Known rows, with every way that one mark hangs from another:
{z_574 z_233}: [ 1.12  0.21 -0.43 -1.17 -3.11 -0.12 -2.99 -0.19  1.49  1.53 -0.32  0.44
 -4.47 -1.27  1.01 -0.38  1.06  2.44  0.85 -2.68 -1.68 -0.58]
{z_524 z_479}: [ 1.10 -0.90 -1.06 -0.72 -1.08  0.93 -1.52 -1.34  1.14  1.08  0.12 -3.12
 -2.39  0.58  0.85 -0.95  1.69  1.26  0.74 -1.59 -0.73 -0.61]
{z_479 {z_991 {z_903 z_524 z_574}}}: [-0.19  0.36  2.71 -1.34 -0.87  0.36 -1.29 -0.63 -0.43  0.85 -0.62 -1.68
 -1.67  0.31  0.54  2.07  2.73 -0.33  0.85  1.10  0.93  1.47]
{z_479 {z_991 z_524 z_903}}: [ 0.36  0.95  1.21 -0.73 -2.29  0.66 -2.28 -1.50  2.57 -0.01 -0.28 -2.42
 -0.74  0.60 -0.90  1.68  1.63  1.61  1.07  1.95 -0.93 -1.43]
{z_479 {z_991 z_524 {z_903 z_233 z_548}}}: [ 0.41  1.42  1.78  0.64 -0.51  1.07 -1.52  0.89  1.33  1.16 -1.57 -0.03
  0.80  0.69  0.95  0.60  3.11  0.16 -0.21  3.11 -0.95  1.96]
{z_991 {z_524 z_479} {z_903 z_97}}: [ 0.48 -1.44 -1.80  0.28 -0.72  0.86 -1.44 -1.68  0.21 -0.65  0.04 -2.45
  2.01  1.14 -0.19  0.67  0.02  0.87  1.51  1.06 -1.22 -1.56]
{z_479 {z_991 {z_903 z_548}}}: [ 0.28  1.32  1.61 -0.62 -1.18  1.09 -1.57  0.43  1.39  0.79 -0.47 -2.17
 -0.94  0.10  1.47  0.12  2.94  0.40  0.18  1.57  1.12  0.56]
{z_903 z_97 {z_524 z_479} z_548}: [-0.30 -2.16 -0.16 -0.91  1.36  1.06 -1.69 -1.06 -3.28  0.47  0.29 -0.16
  1.43  0.96  2.93 -1.39  3.34 -0.82  0.69 -1.37  0.35  2.80]
{z_524 {z_479 z_991}}: [ 0.53  0.59 -0.15 -2.03 -0.98 -0.16 -1.33 -0.91  1.64  1.20  0.15 -4.06
 -2.28  0.35  1.03 -1.19  3.04  0.50  0.71 -0.89 -1.06  0.62]
{z_548 z_233 z_574}: [ 1.76 -1.01 -2.00 -2.12 -1.40  1.11 -3.74 -3.09  1.20  0.59 -1.73 -1.35
 -6.73 -0.23  1.07  1.46  2.48  2.81  0.14 -1.80 -0.62 -1.09]
{z_903 z_548}: [ 0.83 -0.01  0.64 -0.27 -1.01  2.10 -2.02 -0.87  0.14  0.54 -0.09 -0.20
 -2.65 -0.12  1.40 -0.61  2.78  0.91  0.14 -0.72  0.37 -0.10]
{z_524 {z_479 {z_991 {z_903 z_233 z_574}}}}: [ 0.41  0.91  0.43  0.02  0.14 -0.11  0.49  1.67  0.23  2.30 -1.65 -3.19
 -1.34  0.52  1.19  0.78  1.87 -1.52  0.52  1.97 -0.85  2.38]
{z_479 {z_991 z_524 {z_903 z_548}}}: [ 0.42  1.16  1.81  0.12 -1.08  1.70 -1.78 -0.38  1.34  0.21 -0.58 -1.60
  0.51  0.06 -0.06  1.03  2.60  0.70  1.02  2.59 -0.01  0.75]
{z_479 {z_991 z_524 {z_903 z_574}}}: [ 0.37  0.97  1.80 -0.47 -1.66  1.02 -1.00 -0.71  0.86  0.04 -0.60 -2.09
 -1.34 -0.27 -1.25  2.56  1.37  0.13  1.80  1.93 -0.54 -0.34]
{z_479 {z_991 z_524 {z_903 {z_548 z_574}}}}: [ 0.29  1.12  1.14  0.10 -1.49  2.22 -2.04 -1.92  0.50 -0.46 -0.82 -0.51
 -1.42 -0.50  0.43  2.50  3.68  1.56  0.95  2.24  0.27  1.40]
{z_903 z_233 z_479 z_524}: [ 1.54  0.15  0.77  0.54  0.78 -1.32 -1.99 -1.39 -0.96  1.44 -2.21  2.45
 -0.47  0.01  1.59 -0.36  2.59  0.56 -1.66 -1.16 -1.64  2.07]
{z_479 {z_991 {z_903 z_233 z_524}}}: [ 0.10  0.96  2.44 -1.03 -1.12 -0.83 -1.93 -0.16  1.61  1.98 -1.72 -0.37
 -0.65  1.30  2.10  0.86  3.15  0.78 -0.75  1.73 -0.37  1.87]
{z_991 z_903}: [ 0.89 -0.14  0.33  0.04 -2.19  1.21 -2.07 -1.20  2.09  0.53 -0.59 -2.19
 -2.51  0.28  0.39  1.05  0.72  2.20  0.12  0.61  0.65 -2.46]
{z_479 {z_991 {z_903 z_97 z_233}}}: [-0.39  1.27  0.66 -1.33 -1.90 -0.72 -1.19 -0.12  0.83  0.59 -0.78 -1.15
 -0.46  0.94  2.57 -0.05  1.99  0.39 -0.72  1.61 -1.00 -0.13]

Rows:
[-0.58  0.55  0.55 -1.44 -2.17  0.22 -1.93 -1.81  0.99 -0.72  0.21 -1.56
  1.13  0.50  0.19  1.15  1.18  1.11  1.28  1.85 -1.20 -1.50] | {z_479 {z_991 z_524 {z_903 z_97}}}
[ 0.40  1.33  1.61 -1.32 -0.02 -1.47 -2.27 -1.54 -0.78  0.43 -0.89  0.07
 -0.55 -0.54  0.94 -0.17  3.42  0.19 -0.37 -1.16 -0.89  2.03] | {z_903 {z_479 z_991} z_524}
[-0.07  1.14  0.47 -0.99 -0.13 -0.66 -1.03 -1.33 -3.13 -1.44  0.06  0.38
  0.64 -1.84 -0.58  0.96  1.42 -1.40  1.24  0.21 -2.26  0.81] | {z_903 z_97 {z_479 {z_991 z_524}} z_574}
[ 1.48  0.69 -0.37 -0.55  1.69 -0.05 -3.41 -0.08 -0.32  0.14 -2.07 -0.79
 -0.08 -0.65 -0.01  0.12  2.55 -0.74  0.35  0.51 -2.54  2.20] | {z_903 {z_479 {z_991 z_524}} {z_548 z_233}}
[ 0.28  0.64 -0.26 -0.37 -1.36 -0.47 -0.90  2.30  0.27  2.17 -0.75 -2.98
 -2.00 -0.94  0.75  0.85  0.86 -0.60  2.35 -0.13 -1.12  2.41] | {z_524 {z_479 {z_991 {z_903 {z_574 z_233}}}}}
[ 0.08 -1.92 -1.16 -1.15 -0.09 -0.48 -1.73  0.26 -3.72  1.26 -0.06  0.82
 -1.01 -0.85  1.55 -0.14  1.20 -0.90  2.16 -2.68 -1.46  3.20] | {z_903 z_97 {z_524 z_479} {z_574 z_233}}
[ 1.52  0.26  0.19  2.23  0.11  0.65 -1.41 -1.25 -1.40 -0.54 -1.35 -0.06
  0.31 -1.32 -1.85  2.90 -0.33  0.11  1.08  1.57 -0.62 -0.69] | {z_991 z_524 {z_903 z_479 z_574}}
[-0.02  0.72  2.97 -0.85 -0.39 -0.18 -0.66  0.37 -0.33  2.21 -1.85 -0.31
 -1.39  0.60  1.53  1.78  2.76 -0.95 -0.04  1.80 -0.04  3.01] | {z_479 {z_991 {z_903 z_233 z_524 z_574}}}
[ 0.03 -1.77 -0.56  0.23  0.95 -0.47 -1.14 -0.33 -1.18  1.63 -1.31 -0.46
  1.63  2.13  2.64 -0.36  1.64 -0.09 -0.34  0.79 -0.45  1.44] | {z_991 {z_903 z_97 z_233 {z_524 z_479}}}
[ 1.00 -1.01 -0.96  0.96 -0.73  1.36 -1.82 -1.20  1.79  0.54 -0.66 -3.20
  0.52  1.16 -1.01  1.23  0.36  1.56  1.34  1.27 -0.76 -1.26] | {z_991 {z_524 z_479} z_903}
[ 0.78  1.69  0.88 -0.77 -0.87 -0.69 -2.51 -1.96  0.56 -0.38 -0.80 -0.31
 -0.06 -0.90 -0.93  0.14  2.27  0.87  0.23 -0.21 -2.32  0.09] | {z_903 {z_479 {z_991 z_524}}}
[ 0.98 -1.40  1.00  0.92  2.53  1.25 -0.21  1.34 -2.99  2.80 -1.57  0.89
 -0.37  0.45  2.42 -0.44  3.61 -2.27  0.35 -0.31 -0.07  5.44] | {z_903 z_233 {z_524 z_479} z_548 z_574}
[ 0.96  2.25  0.68 -0.64 -0.15 -1.87 -1.52 -0.20  0.46  1.23 -1.63 -0.10
 -1.59 -0.61  1.55 -0.82  2.91 -0.06 -1.64 -0.16 -2.21  1.48] | {z_903 z_233 {z_479 z_991}}
[-0.12 -1.02  1.08 -1.21  0.02  0.01 -1.16 -0.87 -3.05  0.90 -0.83  2.34
 -1.48  0.14  2.19  0.60  2.14 -0.79 -0.15 -0.89 -0.92  1.75] | {z_903 z_97 z_233 z_524 z_574}
[ 0.64 -0.66  1.07 -1.04 -1.76 -0.04 -2.18 -0.08 -1.41  1.82 -0.55  2.01
 -3.74 -1.45  0.80  0.88  1.64  0.88  1.83 -2.41 -1.09  2.38] | {z_903 z_524 {z_574 z_233}}
[ 0.23 -0.07  0.29  0.88  0.87 -1.79 -1.65 -0.71 -2.41  0.16 -2.19  1.98
  2.46  0.27  2.27  0.37  1.20  0.27 -1.59  0.83 -0.94  1.30] | {z_991 {z_903 z_97 z_233 z_479 z_524}}
[-0.09 -0.68  0.15 -0.23 -1.50  1.00 -0.96 -0.85 -1.46 -0.55  0.33 -1.35
 -1.40 -0.31  0.58  1.49  0.01  0.20  0.93  0.63  0.84 -1.66] | {z_991 {z_903 z_97 z_574}}
[ 0.89 -1.14  0.22  0.80  0.52 -0.25 -1.29 -0.20  0.73  2.51 -2.01 -1.14
  0.32  1.98  1.78  0.08  1.92  0.54 -0.52  0.68 -0.69  1.82] | {z_991 {z_903 z_233 {z_524 z_479}}}
[-0.06 -2.19 -0.13 -1.33  0.73  0.39 -1.03 -1.36 -3.46  0.62  0.29 -0.74
 -0.12  0.42  1.26  0.22  2.06 -1.32  1.61 -1.72 -0.19  1.67] | {z_903 z_97 {z_524 z_479} z_574}
[ 0.38 -1.26  0.55  1.03  1.33  1.42 -1.56 -0.08 -0.91  1.77 -0.83 -1.69
  1.11  1.20  1.74 -0.22  2.65  0.09  0.76  0.86  1.37  2.53] | {z_991 {z_903 {z_524 z_479} z_548}}
[-1.17  0.38  2.17 -1.42 -0.06  0.42 -1.87 -0.34 -1.89  0.09  0.09 -0.32
  1.73  0.84  2.63  0.17  3.63 -0.42  0.45  1.58  1.26  2.29] | {z_479 {z_991 {z_903 z_97 z_524 z_548}}}
[ 1.26  0.24  0.84  1.56  0.74 -1.21 -2.16 -0.51 -0.76  1.36 -2.62  1.52
  0.95  0.28  1.38  0.85  1.58  0.56 -1.66  0.68 -0.56  1.56] | {z_991 {z_903 z_233 z_479 z_524}}
[ 0.65  1.30  1.44 -1.02 -0.32 -2.08 -2.26  0.69 -2.38  1.40 -1.27  2.12
 -1.51 -2.52  0.85  0.58  2.54 -0.64  0.94 -2.10 -1.80  4.49] | {z_903 {z_479 z_991} z_524 {z_574 z_233}}
[ 0.32 -0.17 -0.85 -0.40 -0.76  1.41 -1.65 -1.59 -2.39 -0.15 -0.82  2.71
 -2.86 -0.87  3.39  0.10  3.68  0.89 -0.96 -0.44 -0.31  1.79] | {z_903 z_97 z_233 {z_548 z_574}}
[ 0.66  0.11  0.39 -1.25  0.13  0.64 -2.87  0.87  1.64  1.40 -1.81 -3.40
 -1.97  0.78  1.46  0.59  2.55  0.17  0.23  1.62  0.21  1.04] | {z_479 {z_991 {z_903 {z_548 z_233}}}}
[ 1.42 -0.07  1.37  2.19  1.25 -0.74 -0.76  0.18 -2.60  1.17 -2.70  1.71
  0.34 -0.40  0.98  1.81  1.24 -0.86 -0.81  1.11 -0.24  2.40] | {z_991 {z_903 z_233 z_479 z_524 z_574}}
